Each row comes from the steps of one walk. Every step used is in the known rows, and no mark comes twice. Write the walk behind each row, first mark first.
Known rows
N/K/R/Z: [-0.89 -0.67 -0.72  1.46  1.48 -0.20 -1.01  1.18  0.04  0.39  1.10  1.95
 -1.55  0.16  1.17  2.67  0.99  4.01  3.32  0.51  1.60 -0.70  1.57 -0.60]
Z/G/J/R/K: [-1.23 -0.42 -0.75  1.36 -1.21  2.80 -1.62  2.00  0.87  0.18  1.25  0.30
 -2.67  0.22 -0.60 -0.83  1.46  2.95  2.04 -2.71  2.49  1.01  2.36  0.88]
H/Z: [ 0.39  0.47 -0.57  0.48  1.07  1.27 -1.32  2.09  0.14 -1.22 -0.57 -0.20
 -1.97  0.05  1.01  0.39 -0.24 -0.57  2.48 -1.30  0.51 -0.54  0.82 -1.57]
J/Z: [ 0.96  0.93 -1.38  0.68  0.58  1.55 -1.63  1.65 -2.85  0.03  0.42 -0.59
 -0.49  0.31  1.86  0.46  0.96  1.91  0.30  0.29 -0.59 -1.75  1.69 -0.85]
G/Z/R/K: [ 0.91 -0.61 -0.79  0.97  0.99  2.63 -1.08 -0.36 -0.54 -1.65  2.19  1.70
 -2.35 -0.21 -1.13 -1.28  0.73  2.46  1.36 -0.24  1.46 -0.82  2.44 -1.02]
G/J: [-0.63  0.48 -0.62  0.81  1.07  2.48 -0.41  0.44 -0.24  1.21 -1.08 -0.59
 -1.80  0.55  1.22 -0.99 -0.18 -0.29  1.87 -1.05  0.71 -1.44  0.42  0.52]
N/K: [-1.38  0.50 -0.07 -0.09  0.29 -0.01 -1.00  0.39 -0.69  0.79  0.13  0.89
 -0.41  0.07 -0.67 -0.12 -0.25  1.10  0.93 -0.05  1.27  0.19  1.29 -0.70]
Z/N/K: [-1.59  0.62  0.85  0.07 -0.26  0.18 -1.10  0.88 -0.76  0.59 -0.17  0.61
  0.03  0.04 -1.54  0.44 -0.05  2.08  0.32 -1.03  0.21 -1.23  1.58 -0.80]
H/X: [ 0.24 -1.49 -0.46  0.43  0.86  1.77 -2.33  1.81  0.34 -2.27  0.63 -0.43
  1.84  1.19  1.18 -0.94  0.45 -1.10  1.44 -1.08  1.50 -0.73  0.11 -0.47]
K/R: [-0.05 -0.48 -0.59  1.42  2.35 -0.26 -0.47  1.26  1.34 -0.47  0.15  0.53
 -0.31  0.03  1.81  2.03  1.57  2.42  0.59  1.15  0.77 -0.67  1.02 -0.47]
N/K/R/Z/G/J: [-2.14 -0.15  0.16  1.57  0.75  1.67 -2.80  0.94 -0.14  1.89  1.13  1.16
 -3.64  0.62  0.28  1.00  1.18  3.31  3.08 -1.96  2.52  0.09  2.28  0.51]
J/Z/R: [ 1.26  0.52 -0.48 -0.01  0.77  1.89 -2.20 -0.28 -2.27 -0.52  0.29  1.20
 -0.66  0.53  1.25 -0.69  1.90  2.84 -1.14 -0.39 -0.23 -2.01  1.65 -0.81]
J/R/Z/K: [-0.03 -0.35 -0.16  2.45 -1.05  2.55  0.24 -0.09  0.65 -1.36  1.38  1.98
 -1.37  0.91  1.66  0.51  1.68  4.19  3.48 -1.19 -0.08 -1.52  1.57 -0.20]
K/Z/J: [ 0.24  0.14  0.69  1.13  0.73  3.11 -2.10  3.02 -1.91 -1.34  1.33 -0.41
  1.17  0.39  0.96 -2.62  0.55  3.59 -0.21  1.13 -0.02  0.73  2.03 -0.94]
Z/G/J: [-1.25  0.82  0.23  1.07  0.51  2.82 -2.37  0.98 -0.14  0.97  0.12 -0.87
 -2.31  0.87  0.53 -1.41  0.37 -0.02  1.17 -2.00  1.40  0.06  1.67  0.39]
J/G/Z: [ 0.39  1.28 -2.58  0.50  1.54  2.31  0.99  0.11 -0.80  0.32  1.41 -1.46
 -2.43  0.19  1.65  0.37  1.41  0.34  2.81  1.57  2.06 -2.89  0.25 -0.40]
K/R/Z/J: [ 0.24 -0.83  0.02  1.58  1.70  1.75 -1.58  3.18  0.73 -1.54  2.04  0.14
 -0.44  0.47  1.88  1.11  1.51  4.32  2.50  0.42  0.39 -0.15  2.04 -0.46]
Z/N/K/R: [-1.72 -0.11  0.67  0.76  1.20 -1.05 -0.90  1.06  0.73  0.41  0.15  1.23
 -0.25 -0.30 -0.71  2.76  1.53  4.21 -0.01 -0.13  0.86 -1.11  1.62 -0.57]
K/R/Z/N: [ 0.29 -0.59 -0.05  2.14  1.57  1.00 -0.81  2.12  0.47 -0.95  0.35  0.61
 -0.65  0.23  1.67  2.75  1.25  4.05  2.41 -0.31 -0.48 -2.86  1.47 -0.74]
N/K/R/Z/J: [-1.03 -0.76  0.38  1.00  1.08  0.89 -1.88  2.60  0.22 -0.52  2.20  0.93
 -0.85  0.30  0.49  1.32  1.41  5.12  2.51  0.06  1.19  0.58  2.42 -0.52]
H/Z/N/K/R: [-1.55 -0.08  0.56  0.63  1.20 -0.86 -1.41  1.73  0.97  0.00 -0.28  1.25
 -1.87 -0.46 -0.86  3.37  1.31  3.77  1.20 -1.29  0.95 -0.94  1.54 -1.20]
G/Z/J: [ 0.10  0.54  0.05  0.51  0.83  3.21 -1.10  1.86 -0.09 -1.11  2.88 -1.28
 -1.26  0.18  0.57 -1.04  0.65  1.45  1.69  0.80  0.22 -0.38  2.53 -0.57]
N/K/R: [-1.48 -0.38 -0.13  0.64  1.62 -1.31 -0.75  0.78  0.77  0.75  0.43  1.51
 -0.64 -0.26  0.03  2.20  1.23  3.35  0.57  0.86  1.74  0.17  1.39 -0.54]
G/J/R/K/Z/N: [-0.50 -0.22 -0.22  1.95 -0.89  3.68 -0.76  2.34 -1.42  0.00 -0.28  0.65
 -0.98 -0.08 -0.35 -1.06  1.04  5.39  1.30 -1.63  0.57 -1.58  1.82  0.29]

Which walk is each row?
[-2.60  0.58  0.20  0.65 -1.69  2.82 -2.26  0.91 -0.63  2.19  0.78  1.15
 -2.41  0.33  0.19 -1.41  2.08  3.99  1.31 -1.62  2.91  0.97  2.26  1.02]  N/K/Z/G/J/R
[-0.88 -0.20 -0.21  2.22  1.37  2.35 -2.46  1.39  0.27  0.95  0.88  0.32
 -3.37  0.80  1.76  0.81  1.30  2.46  3.04 -1.59  1.89 -0.53  1.91  0.42]  K/R/Z/G/J
[-1.95  0.37 -0.06  0.77  0.66  0.21 -1.52  0.92 -1.47  2.15 -0.21  0.78
 -2.06 -0.08 -0.30  2.97  2.04  5.18  0.35 -1.15  0.46 -2.48  1.94  0.25]  G/J/Z/N/K/R
[-0.04  0.47  0.61  1.86  0.56  2.42 -3.52  2.06 -1.90 -0.80  1.34  0.27
  0.05  0.62  0.90 -2.01  0.93  2.46 -0.33  0.44  1.16  1.39  2.39 -1.28]  K/Z/G
[-2.13  0.83  0.69  1.15 -0.07  2.83 -3.28  0.83 -2.40  1.97  0.52  0.65
 -2.24  0.54 -0.49 -2.31  0.27  2.56  0.77 -1.29  2.31  0.95  2.23 -0.06]  N/K/Z/G/J
[-0.85  0.59  0.45  1.71  0.51  3.67 -3.01  1.37 -1.97  1.02  0.22 -0.18
 -1.80  0.69  0.85 -2.53  0.50  1.83  0.74 -0.89  1.54  0.25  1.87 -0.09]  K/Z/G/J
[ 0.41  0.37  0.58  1.64  0.50  2.39 -1.43  2.04 -2.04 -0.75 -0.39  0.05
  0.99  0.14  0.80 -1.04  0.31  3.32 -0.19  0.24 -0.85 -1.87  1.40 -1.21]  K/Z/N
[ 0.07 -0.11 -0.26  2.64  1.23  0.49 -0.92  0.21 -0.81 -1.06  0.99  1.42
 -0.94  0.51  1.34  2.45  2.64  5.48 -0.21  0.35 -0.61 -1.75  1.91 -0.89]  J/Z/K/R
[ 0.37 -0.27  0.34  2.78  0.23  2.36 -0.36 -0.14 -0.72 -1.76  1.07  1.75
 -1.06  1.05  1.11 -0.05  0.25  2.78  2.99 -0.83 -0.64 -1.75  1.51 -1.14]  R/Z/K
[ 0.22  1.18 -0.27  1.02  0.06  1.79 -3.72  2.05 -2.39 -0.33  1.66 -0.78
 -1.12  0.74  0.99 -0.07  1.56  2.06 -0.47 -0.79  0.22  0.11  2.83 -1.13]  J/Z/G
[-1.56  0.10  0.48  0.10 -1.54  2.35 -1.48  2.34 -0.51  0.12  1.74  0.96
  0.31  0.05  0.29 -1.41  2.17  5.58  0.53  0.18  1.47  1.47  2.22  0.16]  N/K/Z/J/R
[-0.29 -0.35  0.41  2.41  1.58  0.35 -0.60  0.62  1.58 -1.96  0.21  1.78
 -2.17  0.21  0.70  2.40  1.66  3.58  1.44 -0.91  0.26 -0.81  1.32 -1.47]  H/Z/K/R
[ 0.76 -0.70 -0.80  2.19  0.79  2.33 -1.58  2.47 -2.72 -1.36  0.72  1.07
  0.19 -0.17 -0.05 -1.91 -0.18  3.78  0.78  0.85  0.98  0.53  1.81 -1.51]  R/K/Z
[-0.33  0.03  0.73  0.15  0.58  1.54 -2.21 -0.89 -2.33  0.10  0.15  3.21
  0.09  0.12 -0.54 -2.40  0.98  4.08 -0.95  0.57  1.55 -0.12  1.55 -1.14]  N/K/Z/R
[-0.40 -0.78 -0.48  0.86 -0.99  2.23 -0.83  3.32  1.09 -1.76  2.05  0.08
 -0.30  0.10 -0.48 -0.67  1.59  4.24  1.49 -1.14  1.23  1.38  2.44  0.09]  Z/J/R/K
[-1.82  1.30  0.08 -0.01 -0.75  1.62 -1.71  0.72 -3.15  2.26 -0.44 -0.04
 -1.75  0.27 -1.01  0.68  0.62  3.16  0.55 -2.17 -0.18 -2.66  1.88  0.07]  G/J/Z/N/K
[-0.05  0.99 -1.14  0.11  1.14  1.87  0.01  2.20 -0.26 -0.65  0.54 -2.10
  0.11  0.92  1.09 -0.61  1.60  1.85  0.67  0.33  1.40 -1.01 -0.08 -0.19]  Z/J/G
[ 0.80  0.33 -0.30  0.25  1.37  2.59 -0.84 -1.57 -0.14 -0.73  1.57  1.32
 -1.93  0.14  0.71 -1.27  1.29  1.17  0.92  0.53  0.99 -1.99  1.76 -0.66]  G/Z/R
[ 0.61 -0.32 -1.14  0.70  0.47  2.95 -1.98  0.26 -2.69 -0.18  0.35  1.47
 -2.38  0.29 -0.68 -1.26  1.15  3.66  0.34 -2.01  0.80 -1.48  2.06 -0.15]  G/J/Z/R/K
[-0.12 -0.75 -1.47  1.04 -0.63  1.44 -0.09  2.15  0.90 -1.08  1.03  0.78
 -0.82 -0.05 -0.02  0.04  1.24  3.09  1.87 -0.90  1.56  0.46  1.83 -0.04]  J/R/K
[-1.13  0.15 -1.22  0.49  1.41  0.64 -0.45  2.27 -0.29  0.24  1.58 -0.14
 -1.30  0.64  0.89  1.82  2.41  5.03  2.60  0.43  2.57 -1.02  0.56 -0.09]  N/K/R/Z/J/G
[-0.83  0.39  0.07  0.83  0.34  1.24 -1.75  1.09 -2.82  0.75  0.40  1.55
  0.31 -0.03 -0.14 -1.49 -0.05  3.15  0.39  1.21  1.36  0.34  1.43 -1.25]  N/K/Z
[-1.71  0.58 -0.95  0.57  1.45 -0.23  0.39  0.32  0.21  1.11  1.05  0.25
 -2.28 -0.34 -0.43  3.45  2.58  4.41  1.37  0.85  2.16 -2.81  0.91 -0.35]  J/G/Z/N/K/R
